Known rows, with every step that occurs:
ralu, vezu, guse: -11 -36 -59 -30 8 28 23 23 44 23 2 37 25 39 -12 -11 -45 16 -22 4 12 7 4
 16 -15
guse, zufin, duva: 49 -24 1 -38 -9 15 11 1 53 -3 -13 -37 -22 -45 -1 -2 -31 -51 -35 34 -13
 -76 -1 -1 29
vezu, pagu: 23 -1 24 4 33 -10 14 43 10 31 -13 -30 -16 -21 -8 7 10 -16 5 35 7 27 -45
 9 -25
pagu, pala: 5 11 43 20 -10 3 -19 23 -36 -19 34 1 25 -17 -3 -29 49 -8 -6 5 8 -18 -20
 21 -18
vekara, guse, vezu, pagu, pala: 48 -7 76 56 54 -39 3 54 -57 2 34 24 -21 -21 -50 -25 38 -6 4 33 -14 52
 -12 20 -32
pala, pagu, vezu: -32 -32 -87 -20 -8 -19 34 5 40 -9 -3 -19 -41 0 7 13 -27 14 5 -3 15 0 -35
 25 -4
vekara, guse, vezu, pagu: 42 -10 55 44 62 -39 13 44 -38 14 16 22 -33 -13 -49 -9 13 -2 2 34 -18 61
 -4 7 -22
pagu, pala, ralu, vezu: -23 25 23 -3 -2 8 -4 20 20 -15 17 17 7 -5 -18 -76 41 8 -23 -3 5 -20 -1
 22 -32
ralu, vezu, guse, zufin: 20 -35 -44 -47 19 39 24 6 60 22 -4 26 12 32 -2 -13 -61 -6 -55 9 6 -26 16
 14 -13
ralu, vezu, pagu: 23 2 -19 -46 53 0 47 26 78 29 -20 17 -1 -3 -5 -28 -11 22 -9 26 9 10 -36
 35 -34
ralu, vezu, guse, vekara: -14 -42 -57 -42 32 36 9 34 57 36 12 60 8 60 -29 -17 -66 28 -25 -5 6 -4
 -5 1 -16
guse, vezu: -13 1 8 23 44 2 -1 4 -23 3 27 42 -7 24 7 -28 2 31 42 -41 -19 19 -19 -20
 -13
pagu, mife: -5 10 -35 12 -6 -7 4 -2 -9 28 -34 27 -31 5 -11 -1 7 29 4 23 -6 33 15 25
 4
duva, zufin, guse, vezu: 47 38 8 -4 43 16 1 -17 -14 12 -23 -6 -5 51 -14 -49 -40 26 8 -28 -25 -7
 34 6 -9
pagu, vezu: 9 -21 -39 -1 -27 -1 18 23 16 -10 19 7 -2 2 1 11 29 17 -6 7 -15 -9 -12 29
 19
duva, zufin, guse: 55 35 4 -21 16 15 2 -18 2 10 -38 -33 2 34 -19 -29 -40 6 -21 -4 -11 -17
 47 19 1
duva, zufin: 18 20 8 -10 26 25 2 -33 18 -5 -9 -32 -8 57 13 -2 -16 -23 -4 -10 -46 -33
 41 10 -1
zufin, guse: 48 21 1 -11 -14 -13 -3 18 -18 17 -39 -2 10 -27 -38 -37 -29 35 -24 8 40
 24 11 10 3
guse, vezu, pagu, pala, ralu: -11 14 57 45 55 0 -11 59 -30 15 30 18 -24 -2 -12 -56 45 10 40 -19 -9 28
 -58 -6 -49
pala, ralu: -39 19 6 14 -7 1 -10 8 13 3 -14 -16 -33 4 -22 -24 7 -7 -7 -12 -3 4 20
 -20 -4
pala, ralu, vezu, pagu, mife: -21 23 -26 -19 32 -4 29 32 70 38 -43 13 -47 4 -31 -41 1 25 -18 20 1 28 0
 20 -33
zufin, duva: 2 -37 -26 -17 -41 -2 14 37 36 -1 0 -25 1 -36 -22 3 -4 -29 23 37 -6 -35
 -32 3 32
pala, ralu, vezu: -32 20 -25 -29 12 6 22 -1 68 4 -17 16 -21 15 -21 -47 -9 19 -21 -13 -1 -7
 21 1 -18
pagu, pala, ralu: -24 28 49 33 -20 1 -28 28 -22 -18 24 -9 2 -17 -19 -53 55 -14 -9 -2 4 -17
 -4 7 -21
ralu, vezu: 6 2 -42 -52 28 6 37 -8 71 2 -9 37 12 15 2 -32 -19 34 -14 0 -1 -9 5 25
 -17
vekara, pagu, vezu, guse, zufin: 19 -47 1 18 -32 13 12 95 -35 0 24 22 -13 29 -10 13 12 -1 -55 53 -16 -28
 29 50 45
duva, zufin, guse, vezu, pagu, pala: 64 41 45 7 53 13 -2 18 -25 16 -15 -20 1 31 -16 -61 -11 16 5 -8 -15 1 4
 23 -30

Rows:
-12 -66 -60 10 -18 31 -9 66 3 28 36 28 -4 47 -23 26 -18 12 -14 5 -12 -2
 -18 2 18 => pagu, vezu, guse, vekara
19 -43 -10 5 -6 38 -16 20 -11 26 5 -15 2 22 -4 22 -55 -50 -51 7 5 -23 19
 -16 4 => vezu, guse, zufin
22 -58 -43 2 -32 32 8 35 3 8 19 -3 -3 21 -2 27 -17 -17 -44 13 -7 -23 3
 15 21 => pagu, vezu, guse, zufin
-17 -47 17 33 2 33 -41 106 -49 32 47 48 3 63 -44 -9 -17 -4 -29 28 4 -2
 -6 -1 6 => vezu, guse, vekara, pagu, pala
29 6 12 -36 41 3 31 38 56 15 0 18 17 -13 -8 -45 21 15 -13 32 18 -2 -49
 51 -47 => ralu, vezu, pagu, pala
-23 -47 -23 32 0 26 -27 97 -41 55 12 58 -25 72 -49 11 -38 18 -22 36 -4
 25 14 -1 20 => vezu, guse, vekara, pagu, mife
22 8 -41 -40 47 -4 49 26 73 45 -40 33 -20 -1 -14 -23 -7 41 -9 42 5 31
 -23 48 -31 => ralu, vezu, pagu, mife
18 7 -6 14 27 -16 17 45 1 49 -41 -6 -40 -16 -18 9 15 4 11 54 5 53 -32 26
 -23 => vezu, pagu, mife
-21 -53 -25 14 9 37 -35 54 -8 46 25 27 -6 61 -35 15 -58 -9 -14 -4 3 11
 -10 -34 -2 => vezu, guse, vekara
44 21 1 -8 14 -10 -14 78 -32 44 -40 52 -31 7 -70 -52 -37 73 -37 41 22 27
 24 20 21 => zufin, guse, vekara, pagu, mife
80 -33 32 -7 -2 -26 17 15 14 -11 -5 -25 -29 -55 -47 6 -21 -61 -60 72 -18
 -33 42 15 28 => vekara, guse, zufin, duva
61 21 3 -25 27 20 -4 40 6 17 -16 5 -24 62 -37 -34 -35 36 -32 14 -30 -32
 47 31 23 => duva, zufin, guse, vekara, pagu, vezu
-13 -42 -43 -33 31 31 12 69 42 37 15 73 2 70 -33 -26 -54 39 -38 20 1 -5
 8 15 -1 => ralu, vezu, guse, vekara, pagu
-7 -61 -61 17 -46 22 5 54 -10 10 31 6 11 28 -8 30 4 -2 -10 11 -8 4 -14
 21 16 => pagu, vezu, guse
-7 -48 -10 31 -39 9 12 109 -43 3 31 33 -5 40 -19 14 26 18 -27 55 -13 0
 14 51 45 => vekara, pagu, vezu, guse
53 27 46 21 33 -17 -5 61 -50 27 -13 12 6 -35 -40 -73 7 43 13 0 34 45 -44
 12 -33 => zufin, guse, vezu, pagu, pala
-21 -60 -87 -19 -12 6 27 15 35 5 -5 -31 -38 18 6 22 -59 -15 -30 0 15 -10
 -25 16 2 => pala, pagu, vezu, guse, zufin
5 19 63 29 21 -6 -9 67 -10 16 4 -33 -13 -32 -23 -35 55 -25 -3 30 12 13
 -52 15 -40 => vezu, pagu, pala, ralu
49 18 -1 -23 18 -4 -17 32 -2 40 -27 23 -11 -4 -56 -45 -54 49 -24 0 31 14
 5 -12 1 => zufin, guse, vekara
-22 14 -10 -28 35 2 27 26 76 24 -25 0 -33 3 -26 -46 -2 6 -16 12 2 10 -7
 6 -34 => pala, ralu, vezu, pagu
24 -75 -60 -5 -52 32 16 58 23 8 20 -14 -2 0 -9 31 -13 -34 -32 30 -13 -40
 -12 23 35 => pagu, vezu, guse, zufin, duva
1 -21 0 -2 24 4 -6 84 2 14 29 58 -36 45 -33 -11 3 46 -23 27 -32 -24 4 19
 29 => guse, vekara, pagu, vezu
56 43 3 3 56 6 9 7 -13 43 -44 -9 -26 41 -23 -41 -32 33 12 0 -25 25 21 24
 -21 => duva, zufin, guse, vezu, pagu, mife
26 3 80 62 52 -37 -5 61 -50 3 28 15 -36 -20 -60 -41 42 -8 -3 32 -16 57
 -3 9 -32 => vekara, guse, vezu, pagu, pala, ralu
33 35 47 26 30 -12 -7 66 -42 29 -14 4 -12 -29 -49 -88 9 41 4 -6 33 49
 -33 3 -36 => zufin, guse, vezu, pagu, pala, ralu
-23 -53 -4 23 7 32 -30 98 -37 41 28 43 -9 72 -43 9 -43 1 -26 24 -1 8 6
 -13 17 => vezu, guse, vekara, pagu
9 7 54 39 64 -1 -5 52 -41 14 34 21 -5 -3 -3 -44 43 14 43 -11 -6 24 -69 6
 -46 => guse, vezu, pagu, pala
-24 -8 42 27 -20 9 -5 105 -33 -8 31 37 7 30 -33 -54 43 12 -42 44 5 -15
 24 49 5 => vekara, pagu, pala, ralu, vezu, guse
10 10 72 31 -11 -7 -10 81 -65 -25 35 30 13 3 -16 -36 65 11 -25 53 -2 -21
 9 55 12 => vekara, pagu, pala
-31 3 11 2 8 25 -25 51 18 7 29 34 3 25 -38 -67 11 4 -30 -4 5 -18 -9 6
 -32 => pagu, pala, ralu, vezu, guse, vekara
